Each row comes from the steps of one walk. Every step used is in the known rows, and no mark comes twice. Write the walk behind each row, first mark first.
Known rows
J Q C V: [ 17  17   6  -5  36 -37  34 -44  13  46 -19  -2 -60  10  28  30 -44  38
 -23   4 -43  18 -23  -8  -6  27 -41   3 -20  -5  15  24  24]
L Q J: [ -1 -12   4 -10  34 -32   9 -13 -35  13  -4  18 -25 -15   4  21  16   7
  12   5  15 -16 -55  25  12   6  30  16  -5  11 -32  24  52]
C Q: [  0  -2   6  -3   7   5  -4  -5  26  25 -24 -15  -4  -6   7 -26 -28   8
  45  -6 -26  37   8   2  -6  -1   9   6 -15  22 -14 -13   9]
L Q Z V: [ 17 -26   7 -15  29 -17  -1 -10  -6  23  -6  21 -28 -20  20  45 -20  17
  -7  -2  57  -1 -47   1 -20  13  70  -7   3  -1   3   8  24]
C V J: [-56  20  10   1  19   1 -45  -1  23  26 -34 -37 -43   1  20  -3 -17  -8
  21   3  10  16 -62 -43  11  20 -30 -20  12   9  -2 -20 -14]
V Z U L Q: [  5 -26  -6 -32  -4 -15   8  16 -28  51 -22 -48 -11  44  -2 -32   4   4
 -15   1  18  50 -42   4   8   4  15  15 -11  17  23 -24  40]
Q Z: [ 30 -16 -23   7  -4  -9 -31 -11   7   1   8  18 -25 -16  37  25  -4  13
  -7 -12  44 -11  -2   9   6  23  36  11  17   4  -1 -15   9]
Z V: [ -4  -1  10   2  16   8  25  18  15   8  -2 -11   0 -12  -2  12 -17  -1
 -12  10  22   3 -18 -19 -33   1  15 -23  -3 -24  30  -5 -20]
L U Z V C: [  1   1  55 -53  19  39  47  11  31  28 -33 -22 -20 -35  23  17 -13  -6
 -26  23  14   6  24 -41 -19  11  27 -31   9 -12  12  10  27]
U L Q Z V: [ 10 -21  -6   4   4 -22   5 -27  18  22 -11 -25 -40  -3  28  34  -4  21
  -1 -16  47  17 -57   3   4  -1  57  -1 -16   6   6 -20  11]
A C Q Z: [ 31  11 -32  10  -1  16  -3  -8  11  39 -48 -15 -28 -37  29 -14 -36 -10
  32   9   2  48   8  -4  11  19  25   9  -9  38 -11 -27  20]
U C: [ -2  -2   3   1 -41  21  22 -10 -14  42  -4 -22   4  23  16  32   8 -12
  -9  10 -17   0  -9 -17  14   0 -32  -6 -14  26   5 -28  17]
V Z: [  6  -7  12 -16  -6  17 -32   6 -24  20  -4 -11  13  12 -21 -12  -7  20
 -20  13  14  22 -34   4  -1  19 -18  -3  17  -3  28  -3   9]
Z U: [  9 -17 -20 -17   0 -14  30  40 -11  18  -3 -13  -8  17  22 -26   2 -27
  -7   0  13  10  28 -10 -10  -2  20  14  -6   0   9 -22  15]
L Q C U Z V: [ 33   0  50 -48  27   7  43  -2   2  37 -21 -11 -16 -25  13  39 -42  50
 -32   1 -53  13 -22   3 -30  -7   9  -5  -1  -2  16  55  45]
V Z U C: [ 16 -21  -6 -25 -35  16  17  32 -47  74 -11 -44   6  48  13 -12   2 -17
 -32  21   7  31 -19 -17   3  20 -24   7  -2  17  37 -46  27]
U L Q C A: [ -2  -3  33  34   5 -20  17 -30   5   9 -13 -37 -49  26  18  52 -12  51
  10 -29 -34  21 -40  26  26 -30  -2  18 -23  34 -10  13  30]
A C: [  4  26 -19   6  -5  18  24  10 -14  16 -29  -9  -7 -14  -8 -10  -7 -28
  -1  24 -14  28   3 -18   9   4 -15  -5 -11  15   2  -3   3]
J Q Z: [ 58  -9 -26 -16  26 -32  12 -36  15  35   2  28 -30  -7  24  25 -17  28
 -23   8  35 -13 -20   3   0  31   4  16  -7   8  -4  -1  17]
V Z U: [ 17 -23  -6 -28  -2  -1  -6  37 -35  39  -9 -22   4  31   0 -37  -6  -7
 -25  14  25  29 -10  -4 -10  19   2   8  12  -5  35 -19  18]
L Q: [-11  -9  16 -21  18 -16   7 -17 -25  17  -9  17  -3   2 -11  10  -7   6
  10  -2   1   7 -32   7   2  -7  26   8 -13  18 -18  28  35]
L U Z: [ 32 -11  19 -62  15  10  20   4  32  19 -24 -21  -7 -32   7  -1  -7  -3
   1   3 -11   5  32 -23  -4   6  15  14   0  17 -12  18  39]
L U: [  0 -15  46 -23  32   0  27   5  12  -7 -20 -25 -19  -7  -1  -6 -26   4
  15   9   9  18  25 -41  -8   1  12  11 -15   1  -9  23  28]
U Z: [ 40   6 -30 -40 -17  11  -5  -4  24  27  -9   3  14 -34   7   6  15  -8
 -15  -7 -21 -12   6  22   6   9   2   5  15  17  -5  -8   8]
V C U L: [-20  29  63  21 -12  38  27  -5  22  -2 -22 -50 -39  30  30  -8  -6  27
 -17   9 -24  26  21 -45  17 -10 -33 -37  -1  -3   1  -1  18]
U L Q: [-11  -4   4  -4  -5 -21  13 -33   3  14 -13 -29 -15  15  -2   4  12  10
  13 -14  -5  24 -40  10  20 -22  18   7 -28  21 -14  -5  26]
U Z V: [ 33   2 -27 -40  -7  20  16  11  36  32  -8  -7  18 -43   6  16   3  -7
 -22   5   3  -9 -10   4 -24   7  14 -17  11  -5  23 -15 -10]
U C Q: [ -2  -5   6   1 -31  28  23 -12   6  63 -25 -36   1  16  21   6 -19  -2
  32   6 -41  38  -5 -16   7  -1 -19  -4 -29  44  -9 -42  27]
J Q C V Z: [ 19  14  19 -18  31 -28  14 -35  -2  61 -21 -10 -50  17  14  22 -45  51
 -39  15 -31  33 -50  -6  -8  40 -51   2  -9  -7  35  26  29]
C V Z: [-24  16   3  -4   4  -5 -54   6 -11  35 -22 -40 -27   4  11 -18 -31   8
   0   7   6  41 -36 -35  -1  29 -25  -4   6  -1  27  -7  13]
Z Q C: [ 24  -1   0 -14  37 -20  67 -21   6  32   2  -8   1  28   1  26 -10  21
 -38 -20 -24  -4 -14  22  -8  10   6 -16  -7 -36  30  27   5]

Which walk is each row?
[ 46   9  40 -10  45   4  53 -16  32  38  -8   7 -55   0  39  33 -42  48
 -50  34  34  -2 -13 -52 -24  30  -5 -33   1 -20  17  13  18] -> J Q Z V C U
[ 27   2 -40 -13  50 -35  60 -11   1  30   3 -12  -2   2  -2   9  23  -6
 -16  -2  27 -26 -35  13   1  20  20  -9  -3 -28  -1   3  14] -> Z Q J
[-17   5 -23  -4 -10 -21 -23  21   0  51 -34 -83 -45  30  35 -40 -14 -10
  -2  -5  13  65 -25 -43   4  20 -13   9 -11   7  33 -44  20] -> C V Z U L
[  1   8  16  39 -27  23  15   1  -7  31  10 -38 -14  30  19  55 -10   6
  14   5 -15  -1 -10 -30  18 -20 -48   9 -15  52  -6 -28  16] -> U C A
[ -1 -11  11  17 -25  15  12  -7  26  39 -32 -31 -63  17  84 -19  -8   3
  12 -12  21  47  25  -7  24  12  44 -14   2  20  -5 -64  30] -> V C Q Z U L
[-17  20  61  12  10  10  36 -13  -2   8 -21 -34 -61  15  31   8   9  31
  -9  14 -13  13 -23 -23  25  -8 -10 -23  -2   4 -25  14  57] -> V C U L Q J
[ 15 -18 -19 -18 -22  -6   0  28 -13  41 -17 -58  -8  38   5 -38   8  -1
 -19   0  20  47 -21  -6   7  12  -4  12  -2   4  39 -45   6] -> V Z U L
[ 30 -18 -12   2   5   0 -29 -18  31  23 -21  -2 -35 -25  43  -3 -31  23
  37 -15  14  27   4  10   2  20  42  14   3  24 -16 -28  19] -> C Q Z
[  2   7  37 -22  32   0  33 -38  17  38 -15  12 -28  26  -4  36 -15  42
 -35  18 -18  -4 -83  18   9  23 -52 -15  13   0   0  12 -15] -> V J Q C
[ 64   8 -71 -54  24 -18  45 -15  21  55  -1  -8  13 -31   5  12  37 -13
 -29 -10   4 -34 -25  35   5  27  15  -1  12  -6  -1  -4  19] -> U Z Q J
[ 29 -19 -15   7   9  -2 -11   6  19   7   3   8 -28 -27  36  37 -16  12
 -15  -1  64  -8 -18  -9 -21  24  50 -13  14 -19  24 -21 -13] -> Q Z V
[ 67 -25 -41 -26  -2 -30  57 -17  -4  78  -2   1 -42  28  54  26  -9   1
 -36  14  32  -2  -6 -18   2  32   1  24 -23  29   6 -35  35] -> J Q Z U C
[-16 -11  -7  -4   3 -47  34  -4  -5  46 -33 -57 -69  31  55  -1 -15  -4
   0 -26 -26  49  -8 -11   8 -10  22  20 -31  14  10 -15  46] -> Z U L Q C V
[ 12  22 -29  13   7  10  26   2  -4  37 -48 -22 -29 -40  13 -21 -15 -20
  42  23 -20  39  -4   1  14  14   2   5 -14  28 -23 -24  26] -> A C Q J
[-10  18 -14 -23  36 -18  -8  -4   1  64 -23 -51 -14  18  -6 -22 -26   3
 -13  -1  14  39 -46 -39  -8  34 -10 -16  -5 -17  39  -1  16] -> C V Z Q
[ 27   9  50   1  12  13  28   5   2  -6 -12 -23 -28   8  23  18 -43  55
 -26  -1 -64  17  18  -9 -16  -6 -31   0   4 -13  17  41  25] -> Q C U
[-18   3 -11 -27   1 -14  45   6   3 100 -32 -52 -52  46  44   1 -16 -33
  -8  24  -2  27 -49 -66   6  26 -48  -4 -23  36   7 -53  19] -> Z U C V J Q
[ 51  18   5 -46   1  23  10  12  35  17 -18 -33   2 -29   9 -10 -13  20
 -13   4 -47   4  28 -30 -14  -2 -23   5   8  16  -4  16  23] -> C U Z
[  3  -8  40 -67  36  34  27  17  52  29 -37 -37 -12 -35   3  15 -18  -4
  -5  17  22   5 -29 -36 -21  16  12 -18  14  -1   7   1   3] -> L U Z V J
[-10   6  22 -25  47   9  36  -6  39  42 -18  -5 -10   6 -22  20 -24  13
 -19  35  31  -2 -93 -26 -26  21 -29 -34   3 -18  23  -8 -42] -> Z V J Q
[ 38   1  17 -15  28 -25  58 -40   4  33  -1  21 -28  16   8  33 -26  44
 -39  10 -38   0 -20  20  -5  15 -34   6 -15 -10  15  29  16] -> J Q C
[ 11  31  10  -2   7  14  49   1  -1  23 -50 -67 -26   3 -11 -18 -25   2
   9  20 -44  56  -7 -45  14 -22 -21   2 -40  34  -8  15  36] -> A C U L Q
[ -9 -15  42  -5  21   6   9 -17 -21  27 -10  34 -42  -6  38  45 -14  17
 -23  10  62  -2 -43  -7  -5  16  64 -27  11  -9   4   7  35] -> L Q Z V C
[  0 -13   7   1  18  19 -28   3  28  12  -9   1 -32 -19  29  40 -12  15
 -15   5  80 -13 -72 -10 -10  34  31 -28  36 -15  19 -31 -35] -> Q Z V J
[-11  16 -11  -9  40 -22 -32 -37  30  53 -28 -11 -72  -5  37  20 -28  17
  -1   9  38   9 -82 -40  10  47 -26  -7  10  14  -7 -18  -6] -> C V J Q Z
[ -2  16 -29 -12  48 -34  -6  -3 -12  61 -19 -50 -33   6   4 -12 -10   7
 -10   5  27  20 -63 -25  -1  46 -11  -9   4 -21  26  -4  25] -> C V Z Q J
[-49  49  -9   6   9  22  -9   7   3  36 -57 -42 -41 -14  11 -11 -21 -36
  19  23  -1  39 -52 -48  21  20 -42 -21   1  22  -2 -22  -9] -> A C V J
[ 20 -17  -4   3 -26  23  13  -9  25  71 -22 -31 -24  -7  52  37 -31   8
  19   4  12  28 -20 -23  -8  17  20 -11 -17  28  11 -56  17] -> U C Q Z V
[  5 -18  35 -19   7   8  44  -8  10  49 -39 -56 -41  -7  32  12 -25   1
  44  17 -16  29   7 -39   5  11  -2  13 -33  39 -28 -14  65] -> L U C Q J
[ 27  12  54 -36  12  42  25  14  43  25 -29 -33 -19 -18  19  39 -35  50
 -45   5 -49   6 -34  -4 -24   9 -35 -25  32 -16  31  19  -2] -> Q C U Z V J
[ 40 -30 -47   5 -23 -26  -1  10  17  17  -4 -33 -49  11  66  -3  10  -8
 -10 -23  51  10  12   0  13  11  52  20  -1  13   9 -55  13] -> Q Z U L
[  2  24 -15   3   0  23  24   1   6  37 -51 -25 -11 -25  -2 -34 -33 -19
  40  18 -36  58  12 -16   6   0  -5   3 -22  34 -12 -18  12] -> A C Q
